Each row was made from one walk, in order. Every step used is in the known rows, and no mark comes twice. Write each row's walk.
In the rows, 128 means zero.
Known rows:
vobe > pumir > kibuk > sopiras > taren: [140 176 150 116 131 129 173 182 120 135 122 129 174 138 186 117 109 119 156 114 166 120 127 150 146 131 149 133 146 145 164 100 120 146 131 150 111 123 106 122 148 166 209 109 122 175]
pumir > kibuk > zamil > taren > tegud > seva: [105 175 156 130 168 90 124 133 135 136 129 123 185 135 205 148 116 159 146 112 191 147 177 94 151 117 137 148 125 160 161 110 151 147 115 146 124 132 126 147 150 147 188 117 115 137]
zamil > seva > sopiras: [98 144 116 109 120 98 165 134 139 105 119 87 134 133 157 137 104 131 127 117 166 117 136 137 176 104 150 113 143 141 111 118 117 154 126 135 145 136 133 118 159 149 173 118 121 146]
sopiras > kibuk > pumir > vobe: [118 169 138 104 125 110 161 145 152 134 147 119 147 144 198 136 102 125 123 98 207 147 133 139 167 120 139 135 142 131 127 119 92 150 113 154 149 144 122 134 153 147 162 129 123 150]
zamil > taren > sopiras > kibuk: [118 180 132 108 110 108 153 173 122 115 139 120 139 143 183 108 90 126 154 99 200 138 119 124 173 129 151 144 136 114 119 125 96 133 106 137 125 125 122 112 152 141 176 110 110 181]
todar > vobe: [111 152 122 108 128 123 153 147 144 101 141 95 124 129 166 140 118 126 121 115 180 139 134 134 167 112 160 131 120 137 116 146 113 153 120 142 134 108 120 129 143 145 145 133 111 157]
todar > vobe > pumir > kibuk > zamil: [111 165 160 122 109 115 170 164 129 104 145 137 175 131 185 165 129 127 152 119 187 143 153 137 143 124 158 138 106 163 163 122 100 172 125 148 109 114 99 162 125 142 160 121 98 141]
todar > vobe > pumir > kibuk: [108 158 152 117 113 118 167 160 131 100 142 123 170 134 180 146 106 124 137 131 172 141 155 133 146 129 165 141 123 149 149 128 97 156 124 136 124 107 93 141 134 149 156 134 87 159]
zamil > kibuk: [100 151 122 122 120 114 153 132 146 112 130 100 141 136 178 133 95 124 115 113 191 133 134 125 149 116 143 131 126 146 100 142 108 152 114 142 134 116 127 142 163 139 151 123 110 161]
tipod > taren: [112 168 121 101 138 102 149 155 137 116 146 103 125 123 166 121 101 156 133 120 189 122 133 133 164 113 148 140 140 120 122 127 131 149 132 158 119 115 132 136 159 146 180 118 122 179]
tegud > taren > zamil > seva > sopiras > kibuk: [101 172 156 93 106 103 193 135 142 98 141 122 148 158 180 145 77 143 130 100 181 141 116 124 165 90 132 113 119 146 127 115 122 155 126 133 155 132 131 127 162 155 192 134 91 159]
vuduf > pumir: [121 157 132 107 120 109 153 154 125 119 145 111 133 126 172 132 128 124 135 139 169 118 153 145 143 123 170 120 133 126 131 121 110 153 126 154 145 120 135 142 144 143 167 125 126 185]
tipod > taren > tegud > seva > sopiras > kibuk: [76 183 132 100 146 92 139 135 145 139 118 129 173 162 222 110 71 170 153 116 185 146 136 116 183 60 137 145 142 119 142 140 160 167 133 138 145 156 147 117 185 165 196 123 98 164]
kibuk > sopiras: [125 154 129 119 129 120 159 165 136 123 126 97 126 130 161 116 108 121 140 103 180 107 112 140 172 118 152 108 140 128 120 123 132 148 120 144 123 126 140 124 144 163 174 122 140 148]
tipod > taren > semiz: [113 172 123 112 132 108 156 163 140 115 148 107 115 120 168 112 105 163 131 129 185 131 128 140 168 124 142 133 151 119 128 138 135 151 120 162 117 116 131 135 148 148 164 115 135 173]
seva > sopiras > kibuk > zamil: [107 164 132 110 111 106 167 159 138 123 130 145 144 147 182 146 122 129 172 93 196 126 108 142 175 83 133 115 110 135 137 125 110 163 128 147 123 130 142 136 165 139 171 114 132 140]
tegud > seva > sopiras: [97 150 126 110 137 110 149 134 135 137 126 93 137 119 178 131 116 124 137 128 164 127 140 130 164 94 136 107 131 126 125 133 128 153 127 127 143 127 133 115 161 170 159 129 134 162]
semiz > taren > zamil > kibuk > pumir: [112 159 160 103 116 123 166 143 143 123 123 113 145 138 200 130 103 131 82 103 201 157 124 118 124 113 133 149 125 136 112 136 127 183 131 141 146 117 132 120 155 144 177 133 95 169]
vuduf > pumir > vobe: [128 159 130 99 124 107 171 133 131 119 153 108 129 107 190 140 126 119 122 146 176 128 169 149 161 128 165 125 142 120 132 115 90 147 110 156 154 130 134 154 135 145 179 136 131 178]
tipod > taren > tegud > seva: [86 176 134 105 160 97 117 134 147 138 128 97 155 135 205 105 88 176 125 126 184 145 156 105 162 96 148 147 144 128 138 142 165 162 127 140 137 137 144 130 162 161 181 126 101 167]
tegud > seva > sopiras > taren: [117 162 121 95 154 126 151 139 131 151 122 103 137 121 184 124 129 124 139 122 158 135 136 140 161 89 127 122 131 128 139 125 130 153 133 138 142 127 128 107 170 168 182 117 140 189]
tofor > vobe: [121 144 124 100 134 107 150 139 151 123 126 90 136 114 153 112 108 137 119 116 185 129 132 120 174 126 157 116 146 118 116 144 102 132 121 139 128 114 133 143 149 158 157 129 124 159]
semiz > taren > zamil > kibuk > sopiras > seva: [112 162 145 113 119 142 186 154 131 94 114 96 136 141 211 117 76 125 89 100 169 139 105 131 153 110 144 120 137 133 116 127 124 166 111 140 134 122 137 122 159 148 178 121 70 157]
seva > sopiras > kibuk > zamil > taren: [125 172 143 103 120 94 158 158 131 125 139 152 147 145 166 162 123 132 179 91 199 128 119 132 179 88 139 122 120 132 131 111 120 161 130 155 122 137 139 133 169 128 187 102 135 157]
sopiras > kibuk > zamil > taren > tegud > seva: [101 182 151 111 146 90 110 141 146 145 132 135 178 161 213 140 108 158 152 93 201 165 157 97 160 97 149 140 124 141 149 124 149 164 121 144 134 148 141 142 163 138 174 109 98 147]
tofor > vobe > pumir: [123 153 147 96 108 102 145 156 146 131 129 108 156 117 154 116 108 134 130 129 178 133 140 120 157 137 168 110 156 123 131 142 99 151 137 130 123 125 127 142 135 162 156 123 103 167]
semiz > taren > sopiras > kibuk > pumir > vobe > todar: [109 178 148 103 102 127 168 172 146 138 118 131 151 116 225 112 97 119 121 111 211 137 130 135 168 120 142 161 156 94 146 117 84 147 98 129 141 136 91 92 136 161 168 118 136 194]
taren > zamil > kibuk > pumir: [106 160 147 114 109 120 159 136 144 123 131 111 147 142 182 137 95 124 104 104 210 149 130 119 129 119 125 138 123 162 114 125 121 177 132 154 141 126 139 134 155 140 172 139 100 164]
sopiras > kibuk: [101 164 124 110 126 112 146 157 149 115 139 120 143 155 187 117 104 132 139 100 187 138 121 134 164 111 151 129 124 123 122 133 105 137 120 141 133 112 125 131 166 142 146 125 108 158]
pumir > kibuk: [103 156 127 127 143 114 159 145 136 107 136 109 150 131 180 126 109 132 134 121 177 123 145 131 156 130 144 138 125 143 132 118 107 122 113 143 124 95 108 137 153 149 164 134 121 148]
zamil > seva > sopiras > kibuk > pumir > vobe: [107 162 133 99 114 101 181 128 147 122 130 111 162 150 192 151 88 126 122 97 195 140 133 142 186 100 135 125 155 137 123 108 93 164 115 148 162 171 123 123 162 149 182 121 118 140]
taren > tegud > seva > sopiras > kibuk: [76 168 132 113 140 100 132 130 153 138 111 122 171 169 220 112 86 147 149 113 178 149 133 112 175 71 140 127 131 128 137 146 143 155 124 121 155 147 147 111 177 165 168 134 97 146]
kibuk > sopiras > seva: [120 157 121 122 128 134 159 172 128 108 127 81 124 139 171 120 92 120 134 101 159 114 110 143 172 124 153 96 149 141 123 112 122 142 111 149 131 128 141 127 151 155 154 108 111 144]
semiz > taren: [120 152 136 101 136 115 153 156 146 118 128 104 119 123 180 118 127 139 108 115 172 130 130 129 154 115 159 132 132 106 114 144 120 146 125 130 139 98 122 115 148 154 159 120 119 163]
vuduf > pumir > vobe > tofor: [134 142 132 97 110 95 171 135 122 120 153 119 120 132 183 130 145 117 149 151 165 145 187 141 157 100 155 116 154 122 160 122 80 147 129 160 131 140 143 148 120 142 175 156 121 190]
tipod > taren > tegud: [100 177 126 101 149 94 131 146 152 120 128 115 140 143 184 107 92 175 134 120 196 132 140 115 172 98 152 152 147 129 129 136 160 156 134 153 130 126 147 129 159 146 193 122 104 159]
vobe > pumir > kibuk: [106 161 150 121 116 107 155 163 134 116 139 127 169 135 180 130 109 131 144 134 170 129 154 131 136 140 157 133 132 146 148 114 101 143 129 135 122 104 102 136 140 153 163 130 102 156]
kibuk > pumir > vobe > todar: [115 159 135 112 120 119 142 146 161 143 133 114 140 105 178 155 116 120 123 124 204 123 161 130 157 122 139 134 158 134 143 97 110 146 117 151 139 135 107 125 138 149 155 130 160 179]
sopiras > seva: [104 158 115 111 133 124 143 156 139 101 136 86 120 136 171 127 102 132 121 111 160 131 133 133 159 124 155 114 136 145 119 120 104 136 115 145 137 106 128 132 155 138 132 116 95 152]
taren > zamil > kibuk: [100 155 130 111 113 119 164 128 146 100 130 112 138 133 189 128 90 128 105 113 197 145 135 117 142 116 132 134 117 148 112 134 114 158 122 144 129 109 140 144 159 134 171 145 90 163]
tipod > taren > sopiras > seva: [107 179 112 103 120 122 165 178 115 98 137 80 122 122 184 96 76 145 133 118 175 123 120 141 174 130 144 140 152 124 125 121 102 143 103 155 118 121 129 124 148 148 166 103 91 180]

Write each row's walk:
[129 159 152 93 95 107 182 169 130 134 127 124 135 155 215 92 125 122 136 103 197 171 130 132 173 100 128 146 159 97 155 144 70 156 115 134 132 147 120 96 119 160 176 140 103 174]  semiz > taren > sopiras > kibuk > pumir > vobe > tofor
[125 170 134 104 135 112 198 139 96 111 124 133 178 130 189 160 138 129 152 124 157 115 154 162 154 104 142 139 125 161 170 79 103 163 123 176 137 141 115 152 156 139 227 102 134 175]  vuduf > pumir > kibuk > zamil > seva > sopiras > taren
[96 153 128 124 127 97 186 135 124 98 121 112 168 131 172 159 116 136 144 109 176 113 141 134 169 107 133 122 120 164 145 100 105 153 114 150 123 133 115 148 153 141 189 111 127 122]  pumir > kibuk > zamil > seva > sopiras
[131 174 133 111 115 118 157 180 112 106 140 97 122 117 167 137 115 126 150 99 185 129 127 128 166 141 145 123 133 145 130 102 98 150 99 155 114 125 132 133 131 129 163 87 107 160]  kibuk > zamil > taren > sopiras > seva
[110 168 149 110 148 86 127 134 136 150 119 122 157 130 181 158 125 150 161 113 187 139 155 101 167 83 136 120 131 147 141 118 169 174 131 140 139 152 156 125 155 150 197 112 128 148]  kibuk > zamil > taren > tegud > seva > sopiras
[94 153 145 101 153 104 138 133 149 142 99 106 149 136 210 113 115 153 118 127 161 142 142 109 167 74 149 131 137 111 129 153 160 166 133 108 161 132 143 92 158 175 177 129 109 154]  semiz > taren > tegud > seva > sopiras
[115 157 137 113 120 111 165 122 152 133 141 97 143 124 189 150 98 116 99 110 210 144 148 130 156 123 129 137 146 150 106 127 98 168 107 155 147 146 123 143 153 144 167 129 125 155]  zamil > kibuk > pumir > vobe
[94 167 142 101 101 109 175 144 137 111 123 121 164 164 184 136 84 135 127 92 191 145 114 132 160 96 133 125 133 153 133 105 118 175 142 145 154 150 137 113 166 142 187 134 92 150]  taren > zamil > seva > sopiras > kibuk > pumir
[106 147 145 102 117 95 164 130 137 158 136 124 154 161 206 133 120 117 159 114 179 169 158 130 175 68 111 113 152 128 166 128 93 166 136 142 143 178 133 112 151 168 167 151 120 166]  tegud > seva > sopiras > kibuk > pumir > vobe > tofor
[90 161 132 116 152 107 111 130 157 137 118 92 153 142 201 108 103 153 120 122 176 148 157 103 157 108 150 133 132 140 131 143 151 152 123 124 151 129 142 121 150 162 153 136 104 147]  taren > tegud > seva
[116 157 132 101 117 121 168 176 128 113 117 94 116 115 187 87 119 130 117 115 182 127 115 132 161 128 156 140 132 97 116 148 102 142 106 118 131 103 121 96 130 165 166 116 117 172]  semiz > taren > sopiras
[94 190 123 102 105 98 172 172 117 97 130 110 161 144 199 110 83 157 142 88 211 136 115 141 179 119 144 155 129 128 142 121 96 170 105 163 108 152 122 146 150 140 188 94 96 160]  tipod > taren > sopiras > kibuk > zamil > seva
[104 171 136 114 116 121 145 150 164 141 138 136 158 134 204 148 96 122 134 106 208 135 149 132 165 114 139 140 152 127 151 99 97 142 116 152 140 141 103 126 155 144 152 128 146 182]  sopiras > kibuk > pumir > vobe > todar
[129 168 144 137 138 102 161 159 127 113 151 133 147 119 169 154 132 144 151 115 191 137 148 128 155 143 134 133 130 154 151 105 118 138 106 165 105 108 110 152 138 135 174 107 150 146]  pumir > kibuk > zamil > taren > semiz
[91 169 156 102 139 100 146 144 150 143 105 142 172 157 237 124 120 159 143 100 184 152 129 114 171 62 140 134 115 116 150 150 148 181 128 119 148 145 144 113 168 164 177 114 102 137]  semiz > taren > tegud > seva > sopiras > kibuk > zamil
[122 164 160 98 121 116 167 146 147 111 153 111 116 123 161 137 109 141 120 117 191 136 132 115 139 118 134 116 112 143 125 122 133 145 127 134 142 97 138 136 135 158 177 145 113 173]  tegud > taren > zamil
[127 174 142 115 114 99 166 161 135 124 141 154 138 143 169 155 123 138 179 98 195 140 111 137 183 97 134 114 134 133 136 122 124 160 118 159 121 136 135 133 157 131 174 98 147 154]  seva > sopiras > kibuk > zamil > taren > semiz
[127 157 137 105 132 111 156 140 151 138 145 98 130 116 174 143 122 125 115 114 200 134 148 136 160 129 137 128 146 135 122 113 105 152 117 151 147 137 126 132 136 150 169 130 143 154]  kibuk > pumir > vobe
[107 164 112 116 111 131 161 173 123 95 127 76 119 124 179 99 94 121 130 113 169 126 117 137 167 139 149 121 139 137 118 123 86 134 97 137 132 111 125 119 135 151 140 113 94 159]  taren > sopiras > seva
[128 175 140 98 126 137 159 143 137 135 127 117 149 144 189 129 106 124 104 100 200 154 122 130 126 114 117 153 127 164 130 117 127 175 139 163 138 125 133 125 166 135 195 127 108 189]  sopiras > taren > zamil > kibuk > pumir
[122 147 139 98 105 95 177 141 141 142 138 142 136 168 186 135 123 117 170 106 189 155 138 136 181 67 115 115 157 130 156 124 88 158 138 154 134 161 141 112 147 151 176 150 125 162]  seva > sopiras > kibuk > pumir > vobe > tofor
[111 159 138 122 131 110 169 149 114 107 145 121 160 131 191 134 117 125 141 143 165 116 162 147 141 130 162 137 124 139 149 106 98 135 112 157 139 108 115 150 148 149 178 135 122 173]  vuduf > pumir > kibuk
[115 168 152 133 115 126 173 183 119 108 130 107 172 144 188 129 84 117 149 117 152 118 130 142 152 142 160 107 151 158 155 94 104 146 114 144 120 125 112 137 142 161 164 111 85 142]  vobe > pumir > kibuk > sopiras > seva
[128 168 123 84 134 133 174 144 137 122 121 130 119 124 172 121 124 129 138 115 175 131 113 140 159 94 124 126 124 134 137 112 132 150 150 148 133 107 144 107 164 144 213 134 123 186]  seva > sopiras > taren > zamil
[122 151 139 100 111 99 157 147 146 138 148 130 138 169 192 127 125 122 149 100 195 167 152 129 166 94 126 127 156 131 157 123 85 152 133 158 131 154 129 127 138 144 158 150 113 161]  sopiras > kibuk > pumir > vobe > tofor
[117 157 147 103 98 117 152 162 141 110 146 114 142 132 165 145 117 124 131 127 176 145 147 132 149 120 174 127 130 141 132 140 107 175 136 133 131 117 117 134 130 144 145 126 90 169]  todar > vobe > pumir
[110 174 130 92 131 108 159 152 138 104 141 117 123 118 176 115 98 161 120 122 195 134 131 127 153 113 140 142 129 122 134 120 140 159 141 160 115 106 144 139 152 139 197 138 102 182]  tipod > taren > zamil
[110 173 124 102 168 122 114 135 150 151 115 101 151 144 209 101 116 151 121 116 169 156 154 112 155 101 142 146 135 140 144 136 155 149 129 136 148 125 136 111 163 160 179 122 108 175]  sopiras > taren > tegud > seva
[108 163 141 108 111 109 157 159 143 139 131 132 151 164 176 138 105 122 157 96 193 129 105 142 166 91 134 123 134 135 127 122 115 163 138 147 147 141 134 110 172 152 168 120 129 155]  seva > sopiras > kibuk > pumir
[94 162 139 86 116 108 186 142 141 91 112 124 149 156 208 117 91 148 107 100 172 148 115 130 170 85 147 131 128 112 126 126 116 163 134 126 153 123 131 108 167 142 189 131 77 152]  semiz > taren > zamil > seva > sopiras > kibuk
[134 169 121 127 128 143 174 154 133 130 119 105 134 137 184 111 99 117 125 104 179 134 101 151 167 120 130 124 149 145 120 139 128 158 105 159 118 131 130 124 159 159 184 103 143 178]  zamil > kibuk > sopiras > taren > semiz
[106 151 123 109 116 95 169 140 134 108 120 103 140 128 156 158 127 136 141 102 179 117 133 136 172 97 142 108 124 152 129 112 118 172 127 148 130 141 139 138 150 139 177 107 130 133]  kibuk > zamil > seva > sopiras
[115 166 155 130 112 139 183 177 117 94 133 104 172 144 189 145 79 115 141 117 154 131 131 144 162 131 165 117 143 158 153 110 102 158 109 145 124 129 104 137 136 157 158 115 70 143]  todar > vobe > pumir > kibuk > sopiras > seva
[135 169 124 115 135 139 168 151 130 132 117 104 143 139 181 121 95 110 129 97 184 125 110 145 159 106 134 134 140 145 115 128 127 157 114 158 122 136 132 125 171 154 200 108 131 178]  zamil > kibuk > sopiras > taren
[117 163 123 109 148 133 155 144 134 150 124 108 129 121 186 115 131 130 137 128 153 144 128 149 166 100 124 116 142 129 143 135 134 151 123 142 141 124 124 106 159 168 170 114 150 184]  tegud > seva > sopiras > taren > semiz
[122 175 131 110 163 130 129 147 139 158 102 97 154 142 206 95 106 138 131 106 172 136 132 123 167 99 142 130 148 136 147 128 168 157 127 137 139 145 147 107 159 178 203 115 121 167]  kibuk > sopiras > taren > tegud > seva
[135 163 114 107 135 131 167 158 138 132 125 122 113 125 164 119 132 131 146 121 164 131 109 155 175 103 128 118 147 132 133 132 129 146 127 151 131 114 129 105 157 153 182 110 155 179]  seva > sopiras > taren > semiz
[109 160 154 92 113 102 191 131 140 100 137 100 127 130 154 154 92 144 119 116 175 127 126 121 159 101 134 102 125 154 121 110 135 158 127 131 154 128 136 124 144 158 196 137 108 160]  tegud > taren > zamil > seva > sopiras
[112 172 173 107 102 120 174 121 162 135 145 124 149 108 192 179 79 121 102 120 222 143 161 112 132 114 115 136 138 159 134 100 118 162 108 150 147 139 107 144 141 153 180 142 135 201]  tegud > taren > zamil > kibuk > pumir > vobe > todar
[124 181 172 120 129 83 135 160 134 127 135 154 186 143 185 158 118 155 167 117 195 142 169 100 141 125 159 144 136 168 165 99 140 161 133 146 114 129 122 147 135 134 200 107 96 142]  vobe > pumir > kibuk > zamil > taren > tegud
[132 161 116 93 140 126 162 151 136 133 120 119 122 127 164 128 129 125 147 114 167 120 119 147 169 93 132 125 133 131 128 122 125 147 137 149 133 115 133 106 167 152 196 114 142 183]  seva > sopiras > taren
[125 162 155 118 123 116 162 156 149 121 158 103 110 126 155 133 114 143 130 120 180 135 127 131 155 130 142 103 135 142 118 137 129 140 106 139 141 105 121 133 131 167 143 119 145 166]  tegud > taren > semiz
[109 154 139 123 115 116 144 142 144 133 131 100 148 145 172 141 99 121 112 104 201 137 130 126 138 118 134 133 133 156 105 135 114 171 120 151 141 132 126 133 163 145 153 120 123 161]  zamil > kibuk > pumir
[106 145 122 113 126 115 132 144 161 129 114 107 148 103 156 126 102 133 128 128 188 113 145 114 172 119 158 121 156 114 134 129 109 123 121 139 119 111 112 133 150 156 146 129 146 189]  tofor > vobe > todar
[106 156 142 120 118 96 196 137 102 100 130 124 178 130 183 167 127 128 152 131 166 108 161 152 158 109 152 123 121 162 157 86 101 164 117 164 138 144 120 162 147 143 201 116 127 150]  vuduf > pumir > kibuk > zamil > seva > sopiras
[127 162 119 94 133 113 172 144 128 123 115 112 139 129 163 149 137 135 141 96 173 125 126 146 170 95 132 124 127 152 140 105 122 170 133 159 127 139 131 132 159 135 200 95 136 159]  kibuk > zamil > seva > sopiras > taren
[88 164 128 99 108 105 180 135 141 90 121 121 153 160 191 125 81 139 129 101 180 143 118 131 174 92 142 120 127 138 128 113 111 159 133 140 144 137 137 124 168 136 185 139 84 146]  taren > zamil > seva > sopiras > kibuk
[123 166 150 107 108 115 171 169 128 119 144 92 114 118 158 117 103 126 137 117 192 123 119 127 155 132 140 121 123 131 114 136 111 135 99 127 135 111 124 119 123 175 168 120 133 177]  tegud > taren > sopiras
[132 173 168 132 111 96 158 173 124 123 154 149 168 124 171 159 133 141 164 123 186 142 155 127 139 152 149 128 141 159 165 103 113 159 121 156 104 116 104 154 124 137 171 100 128 156]  vobe > pumir > kibuk > zamil > taren > semiz
[90 159 119 106 115 101 168 137 141 104 124 111 154 161 182 131 85 134 139 100 173 129 120 138 183 92 150 120 136 134 119 125 105 150 123 133 145 142 126 121 173 143 167 119 103 143]  zamil > seva > sopiras > kibuk
[122 169 141 94 118 136 175 134 134 139 120 129 145 141 181 141 105 119 122 106 196 144 110 135 140 91 106 141 127 163 126 115 131 184 145 159 144 132 143 110 176 142 216 130 118 190]  seva > sopiras > taren > zamil > kibuk > pumir
[90 169 164 100 140 103 136 145 150 160 103 129 174 173 230 113 101 152 128 100 182 160 127 111 162 68 140 142 139 116 139 146 156 182 137 120 173 154 137 85 173 174 178 122 100 150]  semiz > taren > tegud > seva > sopiras > kibuk > pumir
[84 171 140 114 132 98 137 138 150 143 112 140 176 160 220 131 110 148 163 100 193 149 132 117 176 68 133 125 114 142 149 137 146 174 129 134 142 155 149 130 168 157 171 121 108 133]  taren > tegud > seva > sopiras > kibuk > zamil
[116 155 154 114 121 100 162 151 138 122 129 116 184 120 172 121 98 137 134 134 175 133 152 120 154 145 162 125 147 134 148 130 87 134 126 130 116 114 104 150 139 163 171 130 101 157]  tofor > vobe > pumir > kibuk
[120 168 135 108 147 94 116 142 150 128 130 114 136 145 167 130 105 155 139 111 189 138 153 97 168 113 159 136 149 139 120 125 154 141 127 139 138 123 148 117 151 135 184 117 111 157]  zamil > taren > tegud
